Known rows, with every way that one mark hangs from another
H[F]: [ 13 -16  11  -8  18  -7  -8 -20  14   9  -1 -16   2 -16  -1  -7 -11]
M[N P W[F] X]: [ -9  17  -7   9 -20  31  -4 -23  -2  -6   9   5  -2   3   3  17  11]
N[M[P W]]: [  7   0   5 -35 -19  -1  10  33 -12   9  -3  16  38  -5  12 -16  -4]
M[N P[F H]]: [-20  -8   2  -5  35  14  -7   6   5  13 -12  -7   3  -2   6  -3 -26]
N[M[P W[F]]]: [ -5   6   4 -30 -22  -5  10  14 -15  -5   3   3  29  -5  10  -7   8]
X[M[N W]]: [ 15  -3 -19   5 -15  13   6  18  -3 -11 -10  30   3  -8 -21   1  -7]
N[M[P[F] W]]: [ -6   6  -1 -29   0   2  11  34 -10  15  -1   3  44   4  15 -25  -8]
M[W]: [  7  -5  -9 -12  -1   4  -6   3  -2   1  -3   7   3  -9  -8 -11 -11]
W[F M]: [  5  -5   7   9  16 -24  -3 -21   1 -11  -8 -19 -19  -6  -3   5  11]
W[M]: [ 17  -8   6   4  16 -22  -6  -2   4   3 -13  -7 -10  -5  -3  -1  -4]
F[H]: [  9 -13  10 -14  20 -32  -8  12   3   5   5 -13  -1 -18 -13 -16  -7]
X[M[N P W]]: [ 15   5 -21 -11 -34  19   7  19  -9   2  -6  38  16  -4  -2   3  -3]
X[M[N P[F H] W]]: [-16   5 -27  -5   6  22   2  27  -8  15 -10  25  21  11  -1  -8 -22]
X[M[P]]: [ 38 -13 -12 -19 -40 -19   4  23   0  -1  -1  16  29 -24  17  -5  -9]
N[M[P W X]]: [ 11   7   1 -17 -32   5   4  29  -3   8   9  16  46   0  17 -10   1]
W[F[P] M[N]]: [-11 -15  23  13  16 -11  16 -30   1 -23 -15 -19 -51   5  -5  17  15]
M[N W]: [ -4  -2  -3   1  10  24  -2  -1   0  -4  -9  12 -14  -7 -20   1  -7]
N[M[W X]]: [ 10   0   4  -2 -17   0   3  31   3  -5   6   7  31  -1  -3 -13  -2]
M[N P X]: [ 16  -1   7  10 -18  17  -5   0  12  -1   3   2   4 -10  11  13  -3]

Rows
[ 14   8   8  21   0   9  -5 -11   8   9  -5   3  -5   7  10  17   6] : W[M[N P X]]
[ -5   4 -34 -21  -4   3  -3  31  -9  19  -4  21  36   9  11 -21 -24] : X[M[P[F H] W]]
[ -5  -7  21  30   1  -4  12 -31   9 -24  -3 -22 -43  10   1  22  20] : W[F[P] M[N X]]
[-13   5  -6 -14  17 -18  -8  -7 -11   0  11 -11 -10  -5 -21 -16   7] : M[W[F[H]]]
[  5  -9  14  17  -8 -23   6 -29   8 -18   2 -27 -30   7  14  12  17] : W[F[P] M[X]]
[ 24   2 -26 -26 -42  -1   3  24 -10   7   2  31  30  -8  10 -10  -7] : X[M[P W]]
[-26 -12   8  -9  -4  -8  13  11  -4 -18   5 -10   5  12   6  -6  -1] : N[M[W[F[P[H]]] X]]
[-12  -2  25  25  22 -25   8 -25   3 -10   4 -26 -44  17 -10  12  25] : W[F[H P] M[N X]]
[-33  -7   2  13   7  21   2 -24   1 -19   0  -5 -33  12  -6  12  -2] : M[N W[F[P[H]]] X]
[ 24   6   3   6 -12  -9 -10  -5   9  14   2  -1   9   4  22   4   2] : W[M[P X]]
[ -9  11  -6  24  -4  27  -5 -20   4 -18   6  -3 -17  -1 -15  14   8] : M[N W[F] X]
[-14  -3   4  14 -16  21  11 -29   3 -25   7  -9 -32   6  -6  14  13] : M[N W[F[P]] X]
[  3   5 -21 -10  -9 -30   0  11 -15  -7  11   7   9  -6 -22 -15   8] : X[M[W[F[H]]]]
[ -8 -21  18 -18   8 -42   9 -13  -4 -12   8 -32 -28 -13  -3  -9   8] : W[F[H P]]
[ -6  -2  12  23  26  -6   0 -21   3 -17 -15 -13 -32  -2 -15  19  12] : W[F M[N]]
[ -6  15 -21  -9   4   1   5  29 -13  21   5  17  22  11 -12 -18  -2] : X[M[N P[F[H]] W]]
[-15   0  -1  13  21  21 -12   3  14  12  -2  -7   8   5  13   4 -22] : M[N P[F H] X]
[ 12   1  10  35  14   4  -7  -8  15  -4  -9  -4 -19   5  -8  15   3] : W[M[N X]]
[-10  11  16   2  30 -22  -4 -20  -9   8  -1 -11 -22   8  -9   8  20] : W[F[H] M[N P]]
[  4   6   0  -5   7 -19 -11   9   8  26  22 -20  23   1  13 -18  -5] : M[P[F[H]] X]
[  4  11  -7   4 -20  35  -6  -4   2   7   6  18   6   3   4   9  -1] : M[N P W X]
[ -5   8   7   9  20   0  -9   7   8  20  14 -15  10   6   2  -6  -2] : M[N P[F[H]] X]
[-16   9   5  24  21   7 -12 -22   4   0  -6  -6 -16  15   9  24   5] : W[F M[N P[H] X]]
[  0   5  -4 -14  -5  28  -1  -2  -7   9  -6  18  -1  -5  -1   4  -6] : M[N P W]
